Every row comes from one small tree of marks. The marks that hang from a mark follow it in brackets, in the order of their numbers. Every link used is in the known rows. Which tree was each row made from?
Known rows
J_887{J_656{J_376{J_547}} J_816 J_885}: [ 3.12  2.55  4.38  0.78 -1.52  0.79  4.03 -0.75  1.47  0.54 -1.44  1.39
  0.13  0.82  2.19 -3.21 -0.23 -3.65 -3.01  2.52  2.38 -4.08  2.08 -0.99]
J_885{J_835 J_887{J_816}}: [ 1.97  1.55  0.36 -1.97  1.10  2.08  1.71  1.05  0.67 -0.32 -1.57  0.72
 -0.06  0.04  0.55 -2.05 -0.93 -3.05 -1.71  0.16  1.24 -2.81  1.72  0.01]
J_887{J_816 J_885{J_835}}: [ 1.82  2.50  1.42 -1.11  0.52  1.43  2.18  0.05  1.20 -0.03 -0.51  0.68
  0.99  0.25 -0.16 -1.51 -0.22 -2.79 -1.81  0.30  1.03 -2.34  1.26  0.22]
J_191{J_816{J_887}}: [ 0.12 -0.40  0.02  2.41  1.35  1.81 -0.30 -0.11  0.97  1.70  0.42 -0.87
 -0.97 -0.06  1.48  1.16 -0.55 -0.90  1.79  1.53  1.17  0.27  0.82 -1.08]
J_191{J_400 J_816{J_887{J_656}}}: [ 0.84  1.10  1.61  2.67  2.52  0.21  0.59 -0.50  0.93  1.65  1.20 -0.25
 -1.49  0.43  1.54  0.38  0.75 -1.81  1.61  2.60  4.05 -0.54  0.63 -2.58]
J_376{J_547{J_400} J_656{J_559}}: [ 0.98  0.49  4.16  2.38 -1.51  0.78 -0.09  2.82  2.24  1.29 -3.27  2.89
 -0.31 -0.07  0.25 -3.02 -0.39 -0.36 -0.16  2.65  0.65 -1.99  5.29 -1.09]
J_191{J_400{J_547} J_816{J_887{J_656{J_559} J_885}}}: [ 2.44  1.13  4.66  6.66  0.12  3.58  1.28 -0.64  0.92  0.78  1.16 -0.60
 -0.88  0.37  1.68  0.20  0.34 -3.44  0.63  4.89  4.06 -0.71  2.35 -1.31]
J_191{J_400{J_547} J_816{J_887{J_656{J_376} J_885}}}: [ 2.19  0.60  4.59  5.71  0.47  3.76  1.77 -0.57  0.97  1.88  2.05  0.05
 -1.63  1.30  0.97 -0.97  0.53 -5.49 -0.37  5.06  4.35 -1.38  2.31 -2.72]
J_887{J_656{J_376} J_885}: [ 2.61  1.01  3.29  1.64 -1.44  0.19  1.94 -0.34  0.08 -0.18  0.09  0.61
  0.02  1.39  1.09  0.55  0.22 -2.46 -2.29  2.04  1.30 -1.37 -0.29 -0.84]
J_191{J_400{J_547} J_816{J_887{J_656 J_885}}}: [ 1.64  1.00  3.31  5.62  1.36  1.99  1.22 -0.33  1.47  1.01  1.86 -0.26
 -0.86  0.79  1.38 -1.14  0.86 -3.60  0.71  4.07  3.78 -0.68  1.65 -2.27]
J_191{J_400}: [-0.44  0.69  0.48  0.13  1.15  0.23  0.18  0.14 -0.68  1.07  0.70  0.22
 -0.80 -0.29 -1.13 -0.97  1.19 -1.41  0.88  0.52  1.99  0.08  0.67 -0.61]
J_191{J_400{J_547} J_816{J_887{J_885}}}: [ 0.40  0.16  2.11  5.70  1.39  3.94  0.41  0.18  0.90  1.88  1.45 -0.71
 -1.18 -0.05 -0.13 -1.41  0.79 -4.17  1.67  3.71  2.89  0.10  2.37 -1.19]
J_26{J_835}: [ 0.81  0.36  0.09 -0.88 -0.06  1.85 -0.08  0.92 -0.05  0.16 -0.33  0.13
 -0.52  0.19 -0.79 -0.21  0.25  0.06 -1.04 -0.63  1.08 -1.40  0.69 -0.65]
J_559{J_656}: [ 0.05 -0.79  2.02 -0.73 -0.65  0.05 -0.43  1.10 -0.09 -0.92  0.53  0.28
  1.18  0.51  1.46  0.10 -0.05 -0.04  0.74  0.53  0.31 -1.06  1.00 -0.78]
J_885{J_887{J_816{J_191{J_400}}}}: [ 1.01  0.51 -0.20  1.76  1.96  1.98  2.32  1.84  0.88  0.15 -1.03  0.98
 -1.06 -1.08  1.44 -3.48 -0.47 -4.20  1.57  0.81  3.03 -1.39  1.65 -0.64]
J_656{J_376{J_547} J_559}: [ 1.75  0.07  3.59  1.48 -2.31  4.00  1.30 -0.73  0.00  1.61 -1.85  0.90
 -1.82  0.03  0.57 -0.97 -0.55 -2.34 -1.69  2.08  1.30 -1.81  2.84  0.22]
J_885{J_835{J_26} J_887{J_816}}: [ 2.50  1.54  0.72 -2.41  1.98  1.54  0.83  1.51  0.56 -1.01 -1.01  1.67
 -1.02 -0.17  1.05 -1.99 -0.75 -3.41 -2.38  0.02  2.82 -4.32  2.42 -1.25]
J_656{J_376{J_547{J_400}} J_559}: [ 1.21  0.67  3.92  2.43 -2.16  3.34  0.69  1.14  1.58  2.42 -1.85  2.63
 -1.17 -0.07 -0.11 -2.21 -0.38 -1.88 -1.61  2.62  1.41 -1.56  5.13 -0.75]
J_376{J_547}: [ 0.36  0.39  1.03  0.15 -0.27  0.61  0.56 -0.48  1.05  1.12 -1.49  0.65
 -0.98 -0.12  0.31 -2.67  0.34 -0.47 -0.64  0.38  0.10 -1.14  1.53 -0.06]
J_656{J_376 J_559}: [ 1.34 -0.19  2.54  1.20 -2.18  3.48  0.75 -0.43 -1.07  0.57 -0.39  0.06
 -0.79  0.19  0.15  1.67 -0.99 -1.78 -1.07  1.67  1.13 -0.78  1.46  0.31]
J_191{J_400 J_816}: [-0.53 -0.14  0.72  1.43  2.20  1.09 -0.20 -0.10 -0.17  1.17  0.47 -0.35
 -0.29 -0.71 -1.41 -0.17  1.00 -2.88  1.58  0.98  4.06  0.10  1.15 -1.13]
J_656{J_376{J_547}}: [ 0.92 -0.17  2.22  0.22 -1.22  2.32  1.00 -0.56  0.42  1.91 -1.24  1.09
 -1.71  0.39  0.16 -2.32 -0.07 -2.39 -1.57  1.39  0.92 -1.72  2.15 -0.61]
J_191{J_816{J_887{J_656{J_376 J_559} J_885}}}: [ 3.56  0.80  4.63  5.25 -1.32  3.64  1.82 -0.85  0.56  1.27 -0.29 -0.53
 -1.03  0.99  2.93  2.82 -0.92 -3.25 -0.48  4.32  2.87 -1.25  1.34 -0.97]
J_656{J_559}: [ 0.79  0.17  1.39  1.08 -1.21  1.57  0.13 -0.25 -0.51 -0.34 -0.63 -0.20
 -0.09 -0.29  0.49  1.41 -0.65  0.18 -0.11  0.68  0.35 -0.05  0.60  0.86]

Which tree is each row?
[ 1.52 -0.21  3.73  1.23 -1.61  1.37  0.59  0.84  0.84  0.39 -3.17  1.04
 -0.96 -0.08  1.09 -1.70 -0.76 -0.68 -0.22  2.27  0.56 -2.20  3.19 -0.20] : J_376{J_547 J_656{J_559}}
[ 4.25  1.92  5.06  1.15 -1.77  2.86  1.97 -0.82  0.22  0.05 -0.59  1.30
 -0.42  1.56  0.71  1.48 -0.28 -3.40 -3.70  2.30  1.98 -2.38  1.07 -0.42] : J_887{J_656{J_376 J_559} J_885{J_835}}
[ 2.37  1.19  2.10  1.68 -0.45  0.21  2.75 -0.28  1.66 -1.71 -0.84  0.99
  0.80 -0.47  3.53 -0.32 -1.85 -0.97 -0.19  0.82  2.06 -2.09  0.69 -0.78] : J_887{J_656{J_559} J_816{J_191}}
[ 2.13  1.55  2.80  3.74  0.78  0.67  3.34  0.29  2.19 -1.19  1.02  1.53
  0.70 -0.09  1.74 -4.25  0.10 -4.27 -0.28  2.10  3.54 -2.04  1.57 -1.65] : J_887{J_656 J_816{J_191{J_400{J_547}}} J_885}
[ 1.69  1.03  0.63  0.68  0.76 -1.41  2.66 -0.06  2.26 -1.38 -0.25  1.24
  0.77 -0.07  3.06 -1.66 -1.28 -1.09 -0.07  0.00  1.68 -1.84  0.14 -1.55] : J_887{J_656 J_816{J_191}}
[ 0.53 -0.27  4.51  0.55 -1.54  1.90  0.17  2.37  2.07  1.76 -0.75  3.35
  0.07  0.89  0.84 -3.44  0.17 -2.02 -0.86  2.38  1.34 -2.60  5.44 -2.23] : J_559{J_656{J_376{J_547{J_400}}}}
[ 4.11  2.50  3.42  1.64 -0.18  1.80  3.25 -0.26  2.58 -1.32 -1.38  1.65
  0.59  0.32  2.83 -0.73 -1.23 -2.98 -1.87  0.99  2.19 -2.81  1.18 -0.33] : J_887{J_656{J_559} J_816{J_191} J_885{J_835}}
[ 2.47  2.44  1.94 -1.63  1.27  0.80  1.12  0.48  0.83 -0.72  0.05  1.73
  0.11 -0.04  0.31 -1.51  0.01 -3.20 -2.33  0.12  2.60 -3.98  1.92 -0.97] : J_887{J_816 J_885{J_835{J_26}}}
[-0.32  0.31  0.42  2.63  2.49  2.02 -0.05 -0.09  0.52  2.55  1.01 -0.67
 -1.98 -0.33  0.18  0.19  0.62 -2.22  2.55  2.20  3.29  0.30  1.46 -1.67] : J_191{J_400 J_816{J_887}}
[ 3.98  1.22  2.88  3.08  0.19  3.22  2.13 -0.20  2.86  1.63  0.23  1.93
 -2.83  1.91  2.91 -0.36 -0.56 -3.65 -1.67  2.35  0.97 -1.50  0.52 -2.26] : J_816{J_191 J_887{J_656{J_376} J_885{J_835}}}
[ 5.14  3.08  5.58 -0.45 -0.75  2.16  2.70 -0.38  0.36 -1.11 -0.14  2.22
 -0.20  0.87  1.77  0.45 -0.88 -4.43 -4.45  2.37  4.54 -5.47  2.65 -1.64] : J_887{J_656{J_376 J_559} J_816 J_885{J_835{J_26}}}
[ 4.07  1.42  1.38 -0.66  2.59  0.35  1.80  1.41  2.47 -1.97 -1.03  3.07
 -1.36  0.14  3.39 -2.59 -1.07 -3.69 -2.35  0.11  3.60 -4.64  1.58 -2.61] : J_885{J_835{J_26} J_887{J_656 J_816{J_191}}}
[ 2.01  1.02  3.09  3.60  3.09  4.62 -0.68  0.08  1.37  1.72  2.09  1.17
 -2.66  0.17 -0.46 -1.76  1.13 -5.48 -0.33  3.15  4.80 -2.27  3.63 -2.90] : J_191{J_400{J_547} J_816{J_887{J_885{J_835{J_26}}}}}
[ 2.66  0.09  4.15  5.89 -0.72  4.77  1.89 -0.24  1.25  1.24  1.77  1.43
 -3.22  0.81  2.77 -1.11 -0.89 -3.69  0.17  4.32  3.20 -1.19  2.46 -2.48] : J_816{J_191{J_400{J_547}} J_887{J_656{J_376 J_559}}}
[ 1.20  1.72  1.19  0.84  1.89 -1.18  2.84  0.19  1.50 -0.39  0.45  1.46
 -0.05 -0.26  2.00 -2.66 -0.08 -2.37  0.69  0.59  3.73 -1.88  0.55 -2.11] : J_887{J_656 J_816{J_191{J_400}}}
[ 2.50  1.44  1.39  2.83  3.03  3.02 -0.01  0.89  2.01  2.08  0.99  2.49
 -4.17  0.15  1.24 -1.76  1.13 -3.83  0.63  1.49  3.09 -1.50  1.85 -2.48] : J_816{J_191{J_400} J_887{J_885{J_835{J_26}}}}
[ 2.17  0.68  1.77  3.03  1.46  1.44  2.97  1.40  1.78 -1.46  0.07  1.41
 -0.42 -0.15  2.38 -4.67 -0.69 -4.58 -0.09  2.09  3.68 -2.45  1.91 -1.83] : J_885{J_887{J_656 J_816{J_191{J_400{J_547}}}}}
[ 0.52  0.46  2.60  1.30 -1.09  1.78  0.63  1.28  2.15  2.74 -1.30  2.91
 -1.22  0.28 -0.61 -3.51  0.20 -1.99 -1.52  1.87  1.11 -1.63  4.40 -1.43] : J_656{J_376{J_547{J_400}}}
[ 1.40  0.04  3.65  4.25  1.00  3.40  1.17 -0.48  0.93  1.82  2.45  0.19
 -1.94  0.98  0.79 -0.95 -0.02 -4.54 -0.14  4.33  4.55 -1.44  2.40 -3.41] : J_191{J_400{J_547} J_816{J_887{J_656{J_376}}}}
[ 2.14  0.44  2.92  5.77  0.15  3.07  1.30 -0.03  1.80  0.39  1.43  0.98
 -2.53  0.28  3.00 -1.43 -0.52 -1.87  1.02  3.31  2.33 -0.31  1.71 -1.90] : J_816{J_191{J_400{J_547}} J_887{J_656{J_559}}}
[ 4.72  2.10  4.58  1.78 -1.19  3.62  3.74 -0.45  2.02 -0.48 -1.08  2.01
 -0.09  0.78  2.50 -0.42 -1.69 -4.82 -2.85  1.92  2.87 -3.43  1.96 -0.95] : J_887{J_656{J_376 J_559} J_816{J_191} J_885{J_835}}
[ 2.83  1.67  4.18  4.88 -0.40  2.21  3.53  0.10  1.68 -1.46  0.44  1.19
  0.59 -0.39  2.11 -2.86 -0.52 -4.29 -0.17  2.90  3.91 -2.02  2.22 -0.91] : J_887{J_656{J_559} J_816{J_191{J_400{J_547}}} J_885}
[ 2.94  2.71  3.49  1.52 -1.56 -0.06  3.13 -0.32  0.39 -1.73 -0.90  0.09
  1.72  0.06  2.47  0.50 -0.79 -1.18 -1.39  1.85  1.89 -2.45  0.69  0.48] : J_887{J_656{J_559} J_816 J_885}
[-0.08 -1.04  0.72  3.39  1.15  2.32  0.26  0.50  1.31  0.21  1.35  1.18
 -1.19 -0.46 -0.32 -3.40  0.31 -3.01  1.16  1.05  2.01  0.34  1.59 -1.28] : J_816{J_191{J_400{J_547}}}
[ 2.01  2.19  2.11  2.40  1.33 -0.70  3.46  0.23  1.71 -0.39  0.15  1.37
  0.37 -0.13  2.05 -2.56  0.33 -3.37  0.50  1.30  3.67 -1.68  0.54 -1.33] : J_887{J_656 J_816{J_191{J_400}} J_885}
[ 2.59  1.71  1.59  0.81  1.42  1.94 -0.41  0.53  1.25  1.11  0.70  1.51
 -2.69  0.76  1.31  0.01  0.54 -1.79 -1.22  1.29  0.87 -2.08  1.34 -1.37] : J_816{J_887{J_885{J_835{J_26}}}}
[ 2.23  0.91  4.19  3.96  0.39  3.51  1.42 -0.82 -0.22  2.30  0.82 -0.14
 -2.30  0.66  1.68  1.98 -0.25 -3.52  0.63  4.35  5.15 -1.24  2.02 -2.22] : J_191{J_400 J_816{J_887{J_656{J_376 J_559}}}}
[ 2.37  1.55  2.61  1.70  2.48  3.09  1.53  0.89  2.07 -0.50  1.25  2.87
 -1.08 -0.53 -0.11 -4.69  0.29 -6.15 -1.25  1.14  4.47 -3.59  3.53 -2.44] : J_887{J_816{J_191{J_400{J_547}}} J_885{J_835{J_26}}}
[ 0.10  0.23  0.96  2.12  1.30  2.30  1.92  0.52  1.60 -0.37  1.11  1.05
 -0.17 -0.95  0.25 -4.41 -0.55 -3.79  1.09  1.07  2.86 -1.34  2.41 -1.35] : J_887{J_816{J_191{J_400{J_547}}}}
[ 2.40  0.83  2.16  4.06  2.66  4.43 -0.05  1.06  2.44  1.43  1.98  2.61
 -3.89  0.32  0.85 -3.27  0.82 -4.81 -0.10  2.27  2.86 -1.66  2.96 -2.88] : J_816{J_191{J_400{J_547}} J_887{J_885{J_835{J_26}}}}
[ 3.36  1.08  3.47  2.88 -0.16  3.27  3.70  0.92  0.30 -0.19 -1.28  1.48
 -1.58 -0.19  2.74 -1.59 -1.24 -5.52 -0.51  2.87  4.83 -2.83  2.36 -1.25] : J_885{J_887{J_656{J_376 J_559} J_816{J_191{J_400}}}}
